What can hang from each mark
vomip: ridedol tufe vefo
vefo: tufe
pinuzi: tufe vefo vomip
zasi: pinuzi tufe vefo vomip
tufe: ridedol
ridedol: pinuzi vefo zasi

Every row comes from one small tree of marks. Brackets hold a mark, then the marks that hang from it, in alphabetical order. Every link used is in the known rows. Which tree was each row made from?
Known rows
{pinuzi vefo}: [ 26.6  -9.6  -5.5  -6.6 -17.4   3.7  -9.6   4.7  15.2  -5.7  11.3 -12.9
  -1.1   8.0  10.3   8.6  -6.4   6.4  12.9  -6.5   9.8   7.6  15.0   5.0
  10.0   9.3]
{zasi pinuzi {tufe ridedol} vefo vomip}: [ 69.6   6.4   4.8   3.7  -4.7  -7.0  19.4 -27.9 -24.5   6.6  -0.9 -15.7
  30.2 -11.7  58.1 -14.6   6.5 -22.8  -2.7  -5.3 -19.3  -7.8 -12.7 -25.9
  12.4  -8.5]
{vefo {tufe {ridedol zasi}}}: [ 27.3 -32.2 -16.4  15.4 -20.3  23.2  -0.6   4.6   6.2  -7.6  18.5   3.8
   3.8 -10.3  -7.0 -17.1   5.9  19.3  12.7 -11.7  17.7  13.5  44.0 -26.4
   8.9   6.8]
{vomip {tufe {ridedol vefo}}}: [ 38.4 -23.0   3.6   8.9  -8.6  43.0 -25.9   9.5  11.3 -12.6  -9.4   4.9
   6.1  -4.4  26.4  -4.1  -5.9   0.8  17.1 -19.9  -4.4   8.3  30.2 -23.3
  12.1  13.5]
{vefo {tufe {ridedol {pinuzi vomip}}}}: [ 37.7 -22.5  -5.2  26.1 -15.7  10.0  -8.5  -3.0   1.5   4.4  14.2  14.1
   8.8  -0.6 -11.5   0.7   5.7  10.3  20.8 -10.8   5.9   4.5  45.0 -22.2
  31.4  23.4]
{vefo {tufe ridedol}}: [ 24.3 -13.6 -23.7  12.0 -13.0  25.9   2.6  -1.8   8.1  -7.7   5.9   5.0
   5.7 -12.0  -8.5  -6.6   7.9  20.6  11.4  -6.2  23.5   2.6  37.4 -10.9
  -0.5   9.9]
{zasi vomip}: [ 31.6   2.9  11.3  -0.9  16.7   7.7 -11.3  -3.2  -1.5   4.8   1.5  10.7
  12.5  -3.1  13.3  -7.7   0.7  -1.8  -5.4  -9.4   4.2   1.4  -2.7  -5.0
  -0.4  -2.3]
{zasi pinuzi {tufe ridedol} vefo}: [ 61.5  -3.5  -6.9   6.7 -17.7  -7.0  20.5 -25.0 -15.6  -3.8   1.0 -19.8
  19.8 -16.6  45.7  -6.9   8.7  -7.8   7.9  -6.4  -6.7  -9.6   1.3 -21.9
   9.8  -8.9]
{vefo {tufe {ridedol pinuzi}}}: [ 23.4 -28.8 -11.0  21.2 -13.8  23.0  -6.3  -5.8   8.5  -6.7  16.8  12.2
  13.6  -6.8 -13.3  -4.4   3.0  17.0  11.2 -11.1  17.0   3.3  35.6 -24.4
  13.4  16.6]
{zasi pinuzi vefo {vomip {tufe ridedol}}}: [ 69.7   2.7   9.3  20.0  12.7  14.5   2.3 -13.8 -21.3  10.5  -9.5   1.2
  21.5  -3.5  44.7 -17.1   3.6 -28.4 -11.7 -13.5 -13.6  -3.5   3.1 -23.2
  -6.6  -6.8]
{pinuzi tufe}: [ 17.5  -8.7 -10.6  -8.9  -4.5  13.6  -6.6   0.2  24.3 -15.5  11.3  -0.5
   8.1   2.8  14.7   4.2  -7.9  13.2   9.4  -3.6  -6.6   7.8  12.0   3.3
  -3.5   1.1]
{vefo {tufe {ridedol pinuzi zasi}}}: [ 26.8 -46.0  -3.3  23.3 -21.1  22.1  -9.3   1.0   5.8  -6.7  30.2  11.2
  12.0  -6.0 -11.8 -14.4   0.9  16.8  12.4 -15.6  11.7  15.4  42.9 -39.9
  23.1  12.9]
{ridedol vefo {zasi pinuzi tufe}}: [ 57.1 -25.2  26.8  14.6 -30.5   0.9   6.5  -1.3  -3.7 -16.8  16.7 -16.9
   3.1 -14.0  58.0 -24.8 -14.7  -8.4  24.2 -15.5 -21.9   6.3   9.4 -22.5
  15.3  -4.0]
{zasi pinuzi}: [ 38.8  -4.0  -1.9  24.0  -3.2  -2.6   2.3  -7.7  -1.0  -7.8   4.7  -1.7
  -4.6 -12.3  17.5   0.0   5.0  -1.5   1.5  -5.6   9.5  -1.6  11.6  -0.4
  -9.8 -11.3]
{tufe {ridedol pinuzi vefo zasi}}: [ 27.2 -51.8  14.2   7.9 -24.9  18.0 -36.7   6.1  12.3 -10.0  21.5   3.9
  17.9  -0.7  19.2  -3.5  -8.5   1.8  19.0 -24.7  -7.1  29.1  31.4 -53.4
  48.4  10.6]
{pinuzi tufe vomip}: [ 31.8  -2.3  -5.4  -4.6  -6.9   0.7  -9.7   2.6  17.6  -5.4   9.4   0.0
   4.3  10.0  16.7  10.0  -5.5   7.7  18.9  -4.2 -19.2   7.7  20.7   6.7
  14.6   7.4]
{vomip {ridedol {pinuzi tufe}} vefo}: [ 35.7 -12.0  19.1  -3.2   9.4  21.7 -20.5  17.9  13.5 -20.0  29.7  -5.1
   7.3  -0.6  17.8  -4.9 -22.2 -10.2  -9.4 -13.5 -18.0   1.4   0.4  -1.9
 -14.6  -5.7]
{tufe {ridedol {pinuzi vefo} zasi}}: [ 29.2 -48.2  -7.6  10.7 -35.4   6.3 -25.8   4.8  15.9  -4.7  30.8  -8.7
  10.6  12.7   5.1  11.3  -1.1   3.6  13.4 -14.8  -0.9  28.2  33.4 -40.0
  50.6  16.7]
{ridedol pinuzi {vefo tufe}}: [ 23.0 -27.4  25.5   6.2 -15.6  23.6 -11.6   5.5   8.4 -11.7  19.4  10.5
  11.7  -4.4  13.8 -21.6 -25.1   7.9  23.1 -21.1   3.6   5.0  24.0 -11.1
   6.4  19.0]
{pinuzi {vomip {ridedol vefo {zasi tufe}}}}: [ 66.6 -22.9  35.2  -0.3 -20.2  10.5  -4.6  14.4 -13.6  -5.2  12.9 -12.6
  -7.9  -8.4  46.5 -26.6 -16.0  -2.0  23.2 -12.0 -24.4   0.6   0.9 -23.6
  30.7   7.6]
{vomip vefo}: [ 30.3   3.0  14.6  -6.1  11.3   5.8 -22.2  13.7   4.9 -11.6   9.9  -2.4
   4.4 -11.5   7.4  -3.9  -6.9  -5.0   0.1 -21.6   6.1  -0.8  18.4   8.2
 -16.4 -10.8]

Which tree is each row?
[ 59.1  -6.1  26.3  11.4   0.4  -3.2  23.7  -8.3 -24.5  10.3  21.0  -0.3
  19.2  -6.2  41.0 -47.4 -12.1 -21.8  -4.4 -13.2  -5.9   2.8   3.0 -12.4
 -15.4 -11.6]
{ridedol {zasi pinuzi {vefo tufe} vomip}}
[ 42.7 -29.6 -17.2  38.5 -25.8  13.0  13.4  -1.8  -1.2  -9.3  20.7  -3.2
  -1.9 -14.0   8.7 -17.3   9.9   4.5   9.8  -7.8  12.0  11.6  43.6 -24.5
   2.1  -3.4]
{vefo {tufe {ridedol {zasi pinuzi}}}}
[ 56.8  -5.6  42.3  19.3  13.6  11.3 -34.9  19.3  -3.3  -0.9  13.6  12.2
   2.0   0.4   8.4  -5.7 -14.2 -15.9   6.2 -31.1 -20.7  -6.4  31.5  -1.3
   2.4   8.5]
{ridedol {pinuzi {vomip tufe vefo}}}
[ 37.0 -20.5  33.9   4.6 -11.4   1.0 -31.2   6.6   4.1   1.4  10.4   8.7
   9.1   5.2  21.9   1.5 -16.7  -5.3  26.8 -21.1 -15.0  11.5  20.4 -16.5
  39.3  16.7]
{ridedol {pinuzi vomip} vefo}
[ 56.9 -22.3 -11.7  44.5 -28.0  -0.2  11.6   0.6  -7.5   2.4  17.8  -2.2
  -5.5  -6.5  10.7 -11.7  12.1  -1.4  19.1  -7.6   0.2  11.5  52.4 -21.7
  20.8   4.9]
{vefo {tufe {ridedol {zasi {pinuzi vomip}}}}}
[ 18.0 -22.0 -15.7 -13.3 -23.8  26.5 -20.3   4.2  30.9 -21.5   6.3  -8.1
  17.4   5.1  36.1   9.5 -10.9   5.2  23.1 -10.6 -17.9  23.5  23.8 -19.5
  23.7  10.8]
{pinuzi {tufe {ridedol vefo}}}
[ 28.9 -40.7  11.4  11.5 -32.9  10.6  -2.6   8.8  11.7  -6.7  41.7  -3.5
   4.4  11.4  -1.1 -18.1 -19.3   8.3  19.0 -15.1   4.4  15.2  33.5 -13.6
  20.1  21.5]
{ridedol {pinuzi {vefo tufe}} zasi}
[ 28.2 -17.3 -28.6   4.9 -33.3  20.6   5.0   2.3  15.6  -7.9  13.5 -13.1
   2.5   5.7  -0.3   2.7  -1.0  12.2  20.8  -4.4  17.8   9.7  39.7  -4.3
  11.9  22.0]
{pinuzi {vefo {tufe ridedol}}}
[ 41.6 -39.9  11.0  12.9 -15.7  40.0 -29.6  16.1   9.8 -12.4   3.4   3.4
   4.6  -1.9  27.7 -15.1  -9.4   0.5  18.2 -26.2 -10.2  20.5  37.0 -38.4
  21.1  11.3]
{vomip {tufe {ridedol vefo zasi}}}
[ 37.5 -19.4  -1.8  -7.5 -26.7  20.2  -8.9  -4.2   7.0 -16.2  -1.4 -12.3
  14.7 -13.1  37.7  -2.4  -4.1   7.4  26.5 -12.7  -9.1   3.4  14.5 -26.9
  30.5  12.1]
{zasi {tufe {ridedol vefo}}}
[ 36.9 -35.1   9.5   0.7 -35.3  -6.8 -18.3  11.0  24.6  -4.1  41.5 -10.5
   8.6  31.9  20.3   9.2 -20.7  -3.1  27.1 -11.6 -35.4  28.9  29.0 -13.6
  51.9  22.8]
{ridedol {pinuzi tufe vefo vomip} zasi}
[ 39.9  -3.4  -1.7   3.3 -27.5   1.9   6.6   9.4   6.6   1.3  15.1  -9.6
  -7.0  12.4   5.1  -3.4 -10.0   5.9  28.3  -5.9   3.6   3.4  35.0  16.6
  13.6  26.0]
{pinuzi {vefo tufe} vomip}
[ 31.0 -21.5  23.2  -5.4 -18.7   6.2 -26.9   6.3  21.2  -9.5  19.3   2.2
  16.4  16.0  34.7   5.5 -25.4  -5.5  30.3 -16.8 -37.5  17.3  19.4 -10.9
  39.0  19.4]
{ridedol {pinuzi tufe vomip} vefo}
[ 48.4 -33.8  13.5   3.1 -14.4 -11.3 -25.9  -5.7 -10.0  14.8  20.6   4.2
  25.4   4.3  12.7  -2.3   3.1  -3.7  11.9 -22.7 -12.8  18.9  26.7 -46.7
  53.9   6.1]
{tufe {ridedol {pinuzi vomip} {zasi vefo}}}
[ 79.8  -1.6  16.6  46.2   9.5  16.9   3.4   8.7 -18.5   1.9  -4.7   2.1
 -25.2  -9.0  24.5 -11.8   3.1 -12.6  -2.5  -4.4  -5.5 -16.6   8.9   1.9
 -14.6  -2.2]
{zasi {pinuzi {vomip ridedol tufe}}}
[ 71.1 -22.2  37.3  35.1 -15.7  10.7 -14.2  15.2  -6.5  -3.6   7.7   0.9
 -11.4   1.0  47.3 -20.7 -15.1 -20.3  24.5 -23.4 -28.6  10.9  33.4 -15.8
  14.7   4.6]
{ridedol vefo {zasi {pinuzi {vomip tufe}}}}
[ 64.1  -8.5  20.3  18.2 -16.5 -16.4  21.2  -3.2 -22.6   9.8  21.3  -4.6
   3.4  -3.9  29.7 -33.0  -7.3 -11.0  14.9 -14.3  -7.0   2.9  26.2  -5.0
   0.6  -4.9]
{ridedol {zasi {pinuzi vomip} {vefo tufe}}}
[ 58.5  -4.7  28.1   4.7   6.3 -12.8   4.7 -10.0 -23.5  12.2  14.0  -4.0
  19.6  -4.0  47.4 -29.2  -6.2 -27.2 -10.0 -14.3 -12.4   9.2  -9.2 -20.9
  -1.0 -20.8]
{ridedol {zasi pinuzi vefo vomip}}
[ 16.7 -28.7  17.5 -10.0 -15.7  19.3 -24.3   4.1  28.9 -20.0  21.0   2.1
  19.3   9.7  34.0   0.8 -28.8   2.4  21.4 -17.3 -24.7  18.3  11.7 -14.8
  21.1  13.3]
{ridedol {pinuzi tufe} vefo}
[ 79.6   3.5  11.9  29.4  -8.4  -4.8  20.9  -4.8 -21.9  -1.5   2.4 -13.3
 -16.5 -16.1  36.5 -10.4   5.9  -5.8   6.4   4.8 -11.4 -22.2  -5.1  -1.0
   3.5  -5.1]
{zasi {pinuzi {vomip ridedol}} tufe}
[ 26.3 -31.8 -14.0   7.7 -27.5   7.8 -22.0  -2.0  17.4  -5.3  17.7  -8.0
  12.2  11.2   1.3  21.6  -0.1   4.0  13.7 -10.0   5.5  17.7  27.5 -24.9
  41.8  19.5]
{tufe {ridedol {pinuzi vefo}}}
[ 54.8  -1.3  39.6  -8.7   7.2   3.0  -8.9  10.9 -11.3  -6.9  23.0  -8.0
  17.6 -10.3  37.8 -29.6 -13.8 -16.8  -1.3 -23.2 -25.0  -1.0   0.2 -13.1
   1.7 -11.0]
{ridedol {zasi tufe {vomip vefo}}}
[ 41.4  -6.8 -21.1  -0.9 -15.6   1.1   9.0 -16.9   8.0  -9.8   8.2 -15.9
  22.4   0.4  43.2   5.1   1.4 -10.3   4.9  -3.7 -16.5   9.5  11.4 -15.4
   3.8  -9.9]
{zasi {pinuzi {tufe ridedol}} vefo}
[ 53.9   9.5   3.8  26.9   1.9  11.6   6.6   3.0 -10.6  -3.9  12.0  -5.0
  12.9 -13.6  25.1 -18.1  -0.5 -28.7  -5.2 -14.4  -3.5  -0.2  28.1  -4.2
 -20.5  -7.5]
{zasi pinuzi {vomip {vefo {tufe ridedol}}}}
[ 49.3 -15.8  20.8 -19.7 -10.7  -4.9   6.6  -8.9 -12.0  -2.0  15.4 -10.5
  19.0 -11.2  35.8 -29.0 -10.3   5.8  10.8 -17.5  -9.3  -3.1  -4.0 -19.3
  10.3  -6.6]
{ridedol {zasi tufe vefo}}
[ 78.5  -6.6  27.3   8.6 -18.9 -28.4  18.4 -11.8 -26.9   7.3  15.4 -16.9
   9.0  -6.7  52.4 -23.1  -3.2 -14.7  17.4 -11.7 -27.6  -4.6   4.8 -15.4
  21.0  -8.2]
{ridedol {zasi {pinuzi vomip} tufe vefo}}
[ 59.9 -36.0  39.9   9.3  12.1  27.3 -14.9   7.0 -17.5   3.6  18.0   9.8
   6.2  -3.8  20.6 -36.6 -17.7  -5.0 -13.7 -21.4  -6.8  -4.0  -6.4 -32.2
  -5.3  -2.0]
{vomip {ridedol pinuzi {zasi vefo}} tufe}
[ 70.1   6.7  32.0  15.8  22.6  25.2 -21.7  29.6 -13.4  -2.6   0.0   2.8
 -16.9  -7.1  15.1 -15.8 -10.1 -15.5  -5.3 -19.9 -10.3 -16.2  15.5   9.7
 -22.5  -2.8]
{pinuzi {vomip ridedol tufe vefo}}
[ 53.7  -6.0   9.9  11.4 -13.1  10.7 -12.8  13.4   6.1   2.8   2.3  -5.1
 -11.1  16.6  14.8   4.8  -8.8  -4.4  19.9 -12.1  -9.8   0.8  28.6   9.8
  15.7  22.3]
{pinuzi vefo {vomip tufe}}
[ 35.1 -23.6  30.3 -18.9   4.7   1.6 -12.7  -7.0   2.1   6.3  31.9   4.5
  41.2  16.3  40.6 -23.2 -23.7 -13.7  -3.8 -17.2 -35.4  18.0 -10.1 -29.8
  20.8  -1.9]
{ridedol {pinuzi tufe} {zasi vefo vomip}}
[ 42.3 -50.3   2.3  23.8 -27.9  26.7 -27.5  10.8  14.9  -6.1  25.1  -2.5
   5.6  15.4   6.8   1.4  -6.7   1.0  13.6 -20.8  -9.2  21.3  39.8 -39.0
  38.7  21.6]
{vomip {tufe {ridedol {pinuzi vefo} zasi}}}
[ 67.5 -27.2  40.4  15.0  -2.6  33.8 -23.0  28.8  -7.7  -2.7   4.4   5.6
 -16.6   0.0  34.4 -28.3 -18.7  -7.7  13.1 -19.9 -19.8   6.0  15.7 -19.4
  11.9   9.3]
{pinuzi {vomip {ridedol vefo zasi} tufe}}
[ 49.7  -0.4 -10.5  11.3 -33.7 -14.1   8.1   1.0  18.2  -7.2  18.3 -24.9
  -4.5  22.8  39.0  18.6 -10.2 -14.4  24.1   1.2 -30.4  12.6  22.9  16.4
  20.5   9.3]
{zasi {pinuzi tufe vefo vomip}}
[ 31.9  -9.3 -25.8   1.1 -15.7   7.7 -12.5   0.6  19.5  -5.7   5.7  -2.5
   9.7   8.4  12.2  21.1   7.6   8.7  20.4  -2.6 -17.2  15.0  32.3 -11.2
  31.1  10.8]
{pinuzi {tufe ridedol} vomip}
